Each row was made from one small tree. The marks that hang from a mark follow it in brackets, in alphabetical order. Every link used is in the known rows. Write each row's tree.
In the rows, 128 means zero.
Known rows:
R(B(N X) V): [119 131  98 124 125  97 116 123 114 104  85 127 102 136 135  67 160 146
  94  85 151 120 145 116  94 142 107 147 157 132 135 121 101 145 113 112
 123 145 168 129 162  97 131 120 143 157 107 114  66 175 127 137 186 127
 117 115  99]
R(V): [115 124 104 162 123  99 133 125 111 120  79 150 116 152 131  74 178 145
 115 102 137 138 152 135 113 147 126 131 123 127 128 142 114 136 106  82
 131 143 170 126 138  94 148 119 149 176 106 124 104 142 144 131 168 108
 125 123 107]
V(R(B)): [ 92 129  89 123 110  97 117 111 106 138 109 142  76 154 127 144 184 154
  97 117 137 129 158 125 112 102 118 130 114  94 136 155  74 141  87  85
 134 124 156 133 158  97 143 130 153 150 111 135 118 166 109 130 166 134
 142 126 120]
X(B): [127 129 123 152 145 161 103 140 106 128  78 159 114 127 105  95 160 154
  95 101 123 153 140 120 120 150  90 132 152 111 121  88  93 181 140 121
 132 129 151 131 144 114 129 124 122 168 112 148 107 147 114 128 135 111
 140 105 113]
V(R(B(N))): [ 93 130  93 116 111 101 113 107 106 138 110 141  76 150 123 139 175 154
  97 114 133 127 154 129 108 101 120 133 121  94 146 138  81 148 113  89
 127 125 156 133 169  98 137 127 148 137 113 131 111 168 114 141 171 136
 140 119 115]
B(N X): [122 123 111 132 134 152  92 128 104 124  87 136 110 116 134  91 148 156
  98  84 103 142 122 139 119 144 111 141 158 106 147  65 128 196 180 123
 107 132 142 129 168 108  94 120 109 180 113 126  89 151 130 159 143 129
 127 117  99]
N(B(R(A D))): [108 119 111 160 156 185 117 127 101 127  84 151  98 131 137 102 121 147
  88 124 140 145 149 148 123 118 111 132 137 126 136 139  99 137 115  84
  92 129 135 113 213  95 112 131 152 184 111 135 140 146 116 156 117 115
  89  90 116]
X(B(R) D): [122 116 110 151 151 202 106 151 113 142  80 154 123 111  56  73 145 167
 101  92  99 161 149 143 135 134  64 131 130 127 114 103 112 197 122 144
 132 124 145 120 179 112 100 133 136 176 118 169 119 147 113 129 136  88
 128 114 112]
D(X): [125 137  88 173 124 154 114 135 108 155  74 150 126 126 106 109 156 152
 116 128 102 149 148 141 118 124  99 141 125 102 117 105 113 155 119 109
 122 137 148 119 157 105 138 130 131 184 106 149  92 141 104 121 130 128
 130 135 108]
A(N): [122 125 102 166 157 129 102 129 111 134  85 155  71 157 103  88 175 144
 104 126  99 146 137 134 151 105 123 138 179  97 134 130 108 140 132 118
 117 133 151 130 159 120 125 123 147 194 114 147 107 131 129 131 125 143
 145 108 116]
D(R(V) X(B)): [126 134  92 178 103 175 125 139 113 147  64 149  95 135  89  80 158 152
 125 106 135 159 165 136  91 115  55 140 132 135 107  99 103 141 117 124
 142 142 170 131 125 101 129 120 136 174 105 151  59 152 143 117 147 125
 127 142 114]
A(R): [101 108  97 143 149 145 104 120 111 121  95 153 102 142 113 116 201 153
 123 103 119 145 158 146 152 123 121 133 118  95 127 127 113 162 134  86
 134 135 153 104 151 117 124 128 149 176 114 144 132 145 136 150 141 115
 123 119 115]
R(D(X)): [127 137  84 172 117 146 116 127 110 154  73 153 110 124 122 144 151 149
 114 116 135 159 156 142 126 126 111 125 111 122 123 148  94 112 132  98
 122 142 153 121 171 107 139 133 145 154 108 147 107 136 122 125 128 104
 106 136 103]
A(X): [135 126  87 163 151 157 109 131 109 150  88 148  76 133 118 140 217 152
  96 131 109 154 126 118 136 139 109 137 149 110 123 139 103 170  97  99
 116 135 156 119 155 107 130 133 131 212 115 135 125 138 129 125 124 134
 140 117 117]
X(B(R(V)) D): [124 116 109 157 143 185 116 150 116 133  73 154 130 117  55  55 149 165
 105  85 105 159 154 141 128 140  68 131 124 138 113 110 119 186 116 136
 137 129 154 121 172 107 106 130 143 176 116 160 110 151 125 130 150  80
 122 116 109]
A(X(B(N) D)): [146 127  96 154 157 193  96 142 115 153  77 149 103 116  71 111 193 159
  93 109  90 161 124 116 135 143  78 141 161 128 124 103 109 207 119 128
 119 126 147 116 169 114 103 130 131 195 123 149 110 143 130 130 133 116
 143 110 113]
A(N X(D)): [143 124  76 173 170 168  98 138 121 155  82 147  62 144  65 101 217 151
 100 135  71 159 125 121 167 104 106 143 183 118 124 152 111 165  88 126
 115 129 147 116 174 122 102 132 158 229 125 154 111 128 139 121 116 143
 153 115 119]
R(B): [111 134  96 128 140 118 109 125 110 129  98 136  74 139 134 123 171 145
  92 117 153 128 146 114 118 119 107 141 149 101 125 141  73 136  97 109
 121 138 162 125 163 107 150 132 141 161 108 139 113 158  99 117 157 138
 132 110 115]
D(X(B(N))): [135 139 104 166 130 178 101 140 109 151  65 156 137 118  84  91 137 154
 106 114 104 151 143 134 113 135  75 144 145 109 122  61 110 180 151 131
 120 133 147 125 163 113 126 125 120 163 110 150  77 150 104 128 132 123
 132 119 103]
R(A D): [107 140 113 159 128 149 134 120 114 125  77 156  89 122 153 183 136 139
  97  97 172 155 141 150 118 154 138 121 102 131 138 163 102 114 139  98
 101 134 135 133 176 111 135 132 163 167 101 124 140 128 131 136 144  96
 103 123 119]
A(R(B(N) V) X): [124 112  77 139 156 142 106 116 121 120  88 141  74 143  99 114 239 149
 108 110 136 135 151 114 136 125 104 149 147 122 125 151 103 161  93  89
 126 144 171  99 163 116 128 130 164 177 120 124 106 163 150 147 160 126
 115 112 110]
B(N R(D V)): [118 113 107 159 128 146 128 123 105 135  84 155  93 130 110  91 129 154
 108  99 142 145 152 167 119 124 116 128 119 125 146 131 129 135 168 102
 101 149 169 128 202 105 126 127 136 134 113 125 115 148 154 163 156  93
  83 112  92]
D(R(A V) X(B)): [117 142 103 180 103 189 137 138 117 135  58 152  98 127 100 104 143 145
 119 100 150 159 157 144  78 129  62 139 121 143 113 101 111 141 115 129
 126 136 158 137 130 106 126 120 152 188  99 139  65 148 141 121 155 121
 122 139 122]
N(B(R)): [111 112 107 157 162 174 108 132  96 132  91 148 103 137 126  68 137 151
  93 133 115 140 149 142 128 110 105 137 152 111 132 119 102 158 112  85
 101 129 142 109 202  92 112 127 136 187 113 141 132 152 108 153 116 128
 106  87 112]
N(B(R(V) X)): [118 109 105 156 152 170 106 134  99 111  82 138 118 132 134  39 141 154
  92 113 111 139 148 136 117 127 100 139 154 131 128 116 112 164 105  88
 111 132 143 111 193  86  98 125 138 206 112 130 105 161 120 158 125 120
 100  97 107]

Which tree is each row?
[121 124 103 153 126 178 116 145 118 138  75 147 104 127  69  72 163 158
 113  79 123 163 158 132 119 131  59 129 135 149 114 110  99 173 115 134
 146 128 158 125 139 106 102 119 143 174 115 163  94 146 147 124 157  98
 138 128 119] -> X(B D(R(V)))
[ 86 136  98 120 110 120 123 111 112 117 101 137  86 138 141 158 168 152
  88 101 149 132 146 130  96 122 119 133 106 105 138 151  90 149  89  97
 124 118 138 141 164 100 126 132 162 176 106 122 111 168 107 139 171 129
 137 128 126] -> V(R(A B(X)))
[140 110  89 168 190 191  83 131 121 128  77 161  61 149  55  97 240 152
 103 124  86 158 138 113 174 107  88 148 192 108 120 129 106 179 119 124
 130 129 153 108 157 143  98 131 163 214 129 149 106 143 147 141 106 137
 141 102 122] -> A(N R X(B))
[114 114  79 139 161 140  88 117 122 110  87 142  56 149  95 106 196 147
 109  99 132 144 160 127 165  87 112 141 167 109 127 168  89 117 128 120
 129 141 155 111 176 134 106 133 178 169 121 147 101 156 137 146 127 130
 113 117 113] -> A(N R(B(X) D))
[129 143  80 148 106 101 125 116 118 132  69 138 105 135 120 104 135 141
 104 101 176 132 167 127  92 124 103 141 127 148 130 162  80  90 117 100
 118 156 174 124 181 100 153 127 160 112 106 122  68 167 130 127 176 107
  90 126  91] -> R(B(N) D(X) V)
[114 113  99 170 127 142 137 128 107 132  83 154  91 136 118  97 155 154
 110 107 148 152 161 159 123 127 114 122 104 127 127 173 117 115 123  92
 119 148 173 126 182  98 139 134 151 158 108 132 127 144 144 142 146  88
  87 124 102] -> B(R(D V))
[109 134  89 152  98 130 115 112 106 154  87 155 104 138 108 148 160 159
 106 113 125 152 163 141 116 110 109 123  97 112 140 137  90 139 133  91
 134 124 147 133 167 100 128 129 150 131 114 140 107 154 128 144 148 105
 124 136 108] -> V(R(D(X(B(N)))))
[117 132  78 179  96 155 132 131 112 152  74 143  85 142 107  97 169 149
 134 115 133 154 164 148  95 105  79 138 121 127 113 125 109 123 109 110
 134 146 174 128 130  96 135 121 143 183 103 144  69 142 150 121 151 133
 123 150 113] -> D(R(V) X)
[107 141  92 171 107 192 129 131 114 153  76 145  74 128 118 145 150 146
 121 115 140 158 149 156  95 108  80 138 119 116 120 113 110 137 122 125
 111 134 150 133 146 104 125 126 143 196 100 145  89 137 129 122 139 142
 126 143 126] -> D(R(A) X)
[ 94 129  87 118 109 107 109 114 106 129 107 134  81 146 132 134 188 157
  92 106 131 132 154 122 109 109 114 133 118  99 133 147  81 151  89  94
 139 123 153 133 158  96 129 131 148 162 112 133 107 171 109 134 163 131
 141 130 118] -> V(R(B(X)))
[101 131  92 153 125 141 123 116 116 141  94 152  74 150 105 156 190 151
  97 121 110 147 139 141 129 111 125 131 117 112 141 157 107 156  87  96
 119 113 134 135 167 107 115 131 176 201 114 131 126 144 130 137 152 129
 150 127 130] -> V(R(A(N X(D))))
[113 108  95 146 141 193 106 147 109 133  91 134 113 107  96  75 155 171
 105  86  90 156 139 155 133 129  87 132 119 113 119 116 139 188 122 138
 121 130 145 119 189 102  83 139 127 210 115 151 115 151 117 144 129 103
 113 133 108] -> B(R X(D))
[130 111  62 145 185 172  88 126 131 134  89 140  50 150  48 107 245 152
 106 124  92 148 146 114 179  81  91 152 180 113 118 173  98 159  80 126
 127 132 154  97 182 134  98 137 185 212 130 158 110 148 138 132 127 144
 138 114 123] -> A(N R(B) X(D))
[132 105  75 176 173 147 104 121 125 121  77 155  61 165  71  83 252 146
 117 125  94 151 148 124 169 105 116 146 171 119 124 163 121 149  97  97
 130 139 163 104 154 128 112 128 180 218 124 133 104 141 169 145 129 134
 131 114 117] -> A(N R(V) X)
[126 120  98 162 167 156  89 133 109 126  80 143  89 149 101  51 155 147
  96 122  82 145 137 125 151 100 108 144 196 119 135 116 100 157 119 116
 112 126 134 117 183 110  89 121 152 213 119 149  97 144 121 143 112 145
 138  99 116] -> A(N(B(X(D))))
[129 127 116 139 145 179  96 144 115 141  77 153 133 113  64  76 137 161
 100  82  96 156 140 134 132 142  74 136 149 129 132  71 110 207 154 143
 124 122 139 120 170 115  97 121 128 157 120 159 104 146 123 138 150  98
 141 109 107] -> X(B(N) D)
[139 122  71 173 161 179 100 137 122 159  84 144  37 147  64 110 219 151
 105 134  82 163 130 124 162  91  89 142 185 122 123 155 108 158  94 131
 117 129 153 120 163 120  96 128 159 230 125 158 106 127 151 120 117 149
 152 122 125] -> A(N X(D(R)))
[125 136  96 165 113 200 106 139 108 160  72 149  84 122  85 104 145 154
 118 109 123 160 152 141  97 104  50 142 148 117 119  69 101 164 155 139
 124 135 161 132 144 111 112 121 118 163 109 159  65 149 132 128 133 140
 131 131 113] -> D(R X(B(N)))
[118 114 101 153 153 185 101 132  97 125  85 139 103 123 138  77 133 156
  89 113 121 148 148 138 125 119  98 135 151 128 129 125 102 151 120  91
 104 131 137 110 207  92  92 131 136 193 115 137 120 157 118 161 106 115
  92 100 107] -> N(B(R(D) X))
[118 129  88 130 123 104 120 131 119 106  83 122 112 134 122  66 173 149
  99  82 144 129 153 114 103 141 101 142 140 142 117 153  95 138  75 110
 139 143 167 121 154  94 129 127 158 179 107 128  77 172 120 121 182 112
 122 130 107] -> R(B(X(D)) V)
[108 126  92 133 109 130 119 122 111 122  93 126  48 143 133  95 171 147
 110  89 161 136 153 129  92 110  87 140 155 131 128 127  92 132 124 116
 125 145 179 134 141  98 122 118 137 165 106 129  74 164 154 134 174 144
 120 129 114] -> D(R(B(N X) V))
[ 90 131 106 147 117 120 126 110 111 129  96 157  81 158 122 147 171 148
 100 117 122 141 145 146 119 110 136 128 110 100 148 149 106 144 109  93
 119 115 134 141 159 105 126 126 169 184 109 127 125 146 127 143 157 130
 146 124 129] -> V(R(A(N)))
[117 130  93 132 124  96 120 126 115 101  84 127 102 140 140  73 175 146
  97  90 158 125 151 110  95 142 107 142 145 132 120 147  90 131  81 105
 136 146 170 127 148  95 139 127 150 175 105 120  74 173 121 123 177 122
 121 124 106] -> R(B(X) V)
[119 120  98 145 152 168  94 135 104 125  84 134 130 127 129  66 146 154
  94 108  97 143 141 125 127 128  99 140 157 131 130 106 100 179 108  94
 114 123 128 104 187  91  85 122 137 211 116 143 108 153 112 150 120 126
 122 103 113] -> N(B(X(D)))
[116 117 118 162 143 173 135 128 111 127  83 156  87 124 109  98 141 150
  97 107 135 143 130 165 107 140 116 139 126 121 147 116 150 168 142 111
  85 139 154 131 199 108 121 128 141 183 109 111 116 146 146 162 162 114
  98 103 106] -> B(N R(A(X) V))
[102 127  95 147 124 173 124 134 119 145  91 140  81 127 101 129 161 153
 117  91 127 158 146 154 127 119  96 129 114 130 127 138 110 157 116 125
 118 126 144 122 158 102 106 126 155 195 109 157 122 130 140 127 154 119
 136 138 127] -> X(D(R(A)))
[115 119  88 144 120 159 109 139 114 127  85 127 104 121 114  86 175 160
 114  78 106 155 143 139 120 134  89 133 133 134 120 119 120 172 117 124
 136 132 150 122 146  97  88 124 137 210 112 146  91 147 143 134 148 112
 132 145 114] -> B(X(D(R(V))))
[108 139  91 180  96 169 145 129 117 138  68 146  87 136 119 117 151 143
 128 109 151 153 157 154  84 119  84 140 110 135 118 125 118 123 110 113
 118 141 158 133 135  98 133 121 156 194  97 134  76 140 145 124 158 132
 120 149 122] -> D(R(A V) X)
[102 122 112 163 139 178 135 129 108 133  86 157  83 120 129 145 134 151
  97 106 153 155 145 166 124 132 118 122 101 113 131 159 120 127 136 111
  99 137 149 131 199 110 129 140 151 173 104 133 149 136 125 144 136  95
  90 118 115] -> B(R(A D))
[ 91 129 105 149 124 128 123 111 109 127  95 155  83 160 125 135 160 147
  96 121 118 139 147 144 120 107 133 131 121 105 148 146 101 144 104  84
 114 114 131 136 171 102 120 124 173 184 110 127 124 147 124 149 150 132
 142 114 129] -> V(R(A(N(B))))
[123 114  99 164 171 173  91 135 109 127  83 144  85 146  92  44 148 151
  95 125  81 147 139 136 151  93 101 143 189 115 133 120 112 158 118 121
 107 127 135 116 198 110  85 126 151 218 120 150 104 145 121 148 107 141
 124  96 114] -> A(N(B(R X(D))))
[110 119 110 177 137 155 144 125 115 118  74 158  78 137 113 106 137 146
 103 105 153 152 152 164 124 125 125 126 113 131 132 179 127 106 121 108
 103 142 157 135 192 109 131 134 171 179 105 124 124 138 146 144 147  93
  89 117 112] -> B(R(A(N) D V))
[134 108  82 159 159 183 106 135 125 127  74 153 117 132  56  91 238 160
 117  94 102 160 155 120 149 141  82 140 129 143 110 141 113 193  88  99
 148 134 158  95 149 119 103 130 169 201 125 146 108 152 158 141 146  93
 127 123 115] -> A(R(V) X(B D))
